What can hang from each mark:
pazelu: keme sazib
vuvu: sazib
ravur: keme sazib sise
sovip: sise
sazib: dibu divi pazelu ravur tosi
tosi: sazib

Every row comes from one small tree of marks. The marks that hang from a mark follow it in brackets, in alphabetical order. Every link used is in the known rows. Which tree was each row made from?
Known rows:
sazib[dibu divi pazelu[keme] ravur tosi]: [ 1.15  1.05  0.61  1.15 -0.56 -1.00 -0.85 -0.93  0.25  1.33 -0.19  0.98
  1.97 -0.77 -2.30 -0.91  0.63  4.20  1.73 -1.68 -3.37]
vuvu[sazib[dibu divi pazelu[keme] ravur]]: [ 1.25  0.73  0.14  0.82 -0.65 -1.41 -1.07 -3.80  0.59  0.07  0.52  1.27
  0.11 -0.08 -1.88 -1.74  2.74  1.76 -0.12 -0.53 -2.63]
sovip[sise]: [-1.41 -1.17 -0.77 -0.56  2.78 -0.06 -0.81  1.35 -1.79 -0.09  1.03 -0.50
  1.52  0.85  2.17  0.90 -3.37 -0.57  0.74  2.28  1.68]
tosi[sazib[ravur]]: [ 1.14 -1.18 -0.18 -0.93  1.52  0.87 -2.47 -0.83  2.42 -2.47  0.53 -0.53
  0.53  0.25  2.63  1.80  0.65 -2.84 -0.88  1.92 -0.82]
tosi[sazib[pazelu]]: [ 1.17 -0.86  0.17 -0.56  2.57  1.66 -2.70  1.19  1.76 -1.97  0.51 -2.34
  0.83  2.11  1.13  2.17 -3.25 -1.00  0.19  1.27 -1.46]
pazelu[keme sazib[dibu tosi]]: [ 2.59  0.52 -0.24 -0.19  1.35  0.03 -2.98  1.44 -0.85  0.30  2.68  0.19
 -0.37  0.39  1.54  1.63 -5.65  0.64  2.00  1.45 -1.09]
tosi[sazib[dibu divi ravur[keme]]]: [-0.29  0.78  2.25 -0.55 -0.83 -0.61 -0.73 -3.19 -0.61 -1.06 -0.30  0.77
 -1.48 -0.03  0.69  0.33  3.54 -2.12 -1.51 -1.17 -0.27]
ravur[keme sazib[dibu divi tosi] sise]: [-2.38  0.26  1.28  0.41 -1.98 -0.65  2.15  2.06 -2.98  2.10 -1.08 -0.85
 -3.06 -1.48 -0.76 -0.76 -1.42  0.54  1.27 -0.67  4.19]
vuvu[sazib[dibu divi ravur]]: [-0.69 -0.54  0.63 -0.15 -1.11 -1.06 -1.13 -5.18  2.03 -0.24 -0.57  1.01
 -0.14 -1.16  0.12 -2.01  3.02 -2.00 -0.08  0.52  0.94]
tosi[sazib[ravur[sise]]]: [ 0.88 -1.64 -1.06 -0.55  0.95  1.34  0.44  0.16  1.57 -2.39  0.03  0.20
  0.99  0.01  1.84  0.60  1.71 -2.54 -1.05  1.38  1.72]
pazelu[keme sazib]: [ 3.44  0.26 -0.74 -0.98  3.74  0.57 -2.37  2.19 -2.44 -1.60  3.42  0.17
 -1.24  0.71  3.23  3.07 -4.37 -0.98 -0.25  2.18 -0.52]
tosi[sazib[divi pazelu ravur]]: [ 1.66 -0.37  1.34  0.22  0.88  0.48 -1.93 -2.06  2.96 -1.62 -0.71 -0.53
  0.89 -0.08 -0.11  0.73  2.58 -0.09 -0.43 -0.17 -1.47]
ravur[sazib[dibu] sise]: [-2.04 -0.92 -0.38 -1.40  0.22  1.33 -0.63  1.27  0.37  0.40 -0.25  0.52
 -1.39  0.40  1.58 -0.16 -2.38 -2.94  0.37  1.28  3.95]
sazib[dibu divi pazelu ravur[keme sise]]: [-1.71  1.22  0.25  0.15 -1.65  0.23  3.41 -0.27 -1.24  1.13 -1.47  1.77
  0.22  0.54 -2.42 -1.95  3.51  0.65 -1.58 -2.95  0.57]
vuvu[sazib[pazelu]]: [ 0.02 -1.07 -1.30  0.04  1.68  0.46 -1.37  0.61  1.73 -0.54  0.61 -2.60
  0.11  1.46  0.24  0.65 -3.42 -0.50  0.27  2.02 -0.82]
sazib[divi pazelu[keme] ravur tosi]: [ 2.15  0.53  0.07  1.38  0.53 -1.05  0.09  0.74 -0.69  0.73  0.30 -0.44
  1.68 -1.32 -1.63  0.35  0.14  4.75  1.39 -0.88 -3.22]
ravur[keme sazib]: [-1.75  0.25 -0.08 -1.31  1.56  0.07 -0.91  3.69 -2.44  0.10  0.83 -2.24
 -4.18  0.46  2.59  2.89 -3.41 -2.15 -1.11  1.84  1.04]
vuvu[sazib[dibu divi pazelu ravur tosi]]: [-0.30 -0.33  0.33  1.49 -2.43 -1.31 -1.19 -3.33  4.09  1.41 -1.49 -0.99
  0.99 -0.92 -2.83 -2.32  1.29  1.95  1.74 -0.12 -1.40]

Which tree is each row?
[-1.00 -0.38  0.46 -0.56 -0.77  0.54  1.84 -2.54  0.11 -0.08 -1.37  2.94
  1.69 -1.01 -0.02 -2.27  3.32 -1.56 -0.30 -1.30  3.07]
sazib[dibu divi ravur[sise]]
[-1.71  0.39  0.41  0.63 -2.59 -0.64  3.86  0.27 -2.02  1.57 -1.36  0.95
  0.24 -1.50 -1.48 -1.84  2.12  1.01  0.20 -1.96  2.14]
sazib[dibu divi ravur[keme sise] tosi]
[ 1.90 -0.71 -3.42  2.01 -0.69 -0.60  2.08  2.03  0.51  0.36  0.77 -1.25
  1.01 -0.37 -2.15 -1.02 -0.31  4.09  0.97  1.16 -1.70]
vuvu[sazib[pazelu[keme] ravur[sise] tosi]]
[ 1.18  0.66 -1.06 -1.03  1.18  0.07 -0.71  1.68 -0.32 -0.88  1.66  0.15
 -2.74  0.52  2.59  2.48 -0.36 -2.55 -2.47  1.37 -0.60]
pazelu[sazib[ravur[keme]]]
[-0.79 -0.15 -0.23  1.07 -1.34 -0.77  4.69  2.16 -2.84  0.91 -0.89 -0.45
 -0.05 -2.15 -0.77 -0.57  1.89  1.60  0.01 -1.19  2.30]
sazib[divi ravur[keme sise] tosi]
[-0.91  0.08  1.52 -0.98 -0.17 -0.01 -1.09 -3.55  1.00 -0.05 -0.97  2.11
  1.26 -0.91  0.80 -1.05  2.25 -1.80 -0.15 -0.86  0.70]
sazib[dibu divi ravur]
[-2.08  0.18 -1.50  0.05 -2.28  0.10  3.15  2.12 -0.82  1.31 -0.65  0.49
  0.38 -0.13 -0.65 -1.03  0.17  0.13 -0.10 -0.75  0.74]
sazib[dibu ravur[keme sise] tosi]
[-0.71  0.53 -1.42  0.69 -0.31 -0.17  0.93  3.59  0.52  1.13 -0.30 -2.24
  0.16  0.68 -1.03  1.43 -1.46  2.23 -0.23 -0.27 -3.39]
sazib[pazelu ravur[keme] tosi]
[-1.13 -0.16 -1.88 -0.66  0.20  0.56  3.69  2.81 -2.25 -0.45  0.03  0.49
 -0.39  0.19  1.04  0.56  1.16 -1.53 -2.25  0.00  1.50]
sazib[ravur[keme sise]]
[ 2.10 -0.63 -0.12 -0.30  0.68  0.59  1.00 -0.73  0.50 -1.03 -0.03  1.94
 -0.38 -1.45  1.32 -0.13  2.41 -1.78 -0.90  0.36  3.76]
pazelu[sazib[divi ravur[sise]]]
[ 0.94  0.09 -1.37  1.23  0.02 -0.76 -1.65  0.56  0.15  1.02  1.54 -1.92
  0.59  1.16 -1.72 -0.35 -4.54  3.14  2.30  1.09 -3.30]
vuvu[sazib[dibu pazelu[keme] tosi]]
[-0.82  0.04 -0.53 -0.70 -1.12  0.77  1.47  0.16 -0.56 -1.28 -0.07  1.11
 -0.74  1.10  0.63 -0.10  2.40 -2.72 -2.14 -0.36  1.00]
tosi[sazib[dibu ravur[keme sise]]]
[ 1.86  0.27 -1.12  0.07  0.08  1.02 -0.29 -0.17  0.86 -1.44  0.79  1.85
  1.49  1.70 -1.02 -0.47  1.73  0.71 -0.82 -0.63 -2.01]
tosi[sazib[dibu pazelu[keme] ravur[sise]]]
[-2.05  1.35  1.95  0.71 -1.42 -1.03 -0.97  1.63 -0.53  2.62 -1.02 -2.27
 -2.96 -0.01 -1.81  0.32 -2.48  2.09  1.37 -1.08 -0.37]
ravur[keme sazib[dibu divi pazelu tosi]]
[ 0.40 -0.57  2.96 -0.90  1.11  0.44 -2.54 -3.09  0.24 -1.62 -0.22  0.09
  0.42  0.03  1.48  0.36 -0.48 -2.49  0.72  0.05  1.49]
tosi[sazib[dibu divi]]
[-0.70 -0.02  1.75  0.54 -0.14  0.19 -1.12 -0.47  1.09  1.45 -1.18 -1.13
  2.15  0.05 -1.75 -0.81 -3.03  2.05  2.64 -1.18 -0.55]
sazib[dibu divi pazelu tosi]
[-1.46  1.64  1.19 -0.15 -0.94 -0.45  0.46 -1.35 -0.32  1.00 -1.06  1.16
 -0.29  0.71 -1.61 -0.67  2.38  0.35 -1.54 -2.52 -1.85]
sazib[dibu divi pazelu ravur[keme]]
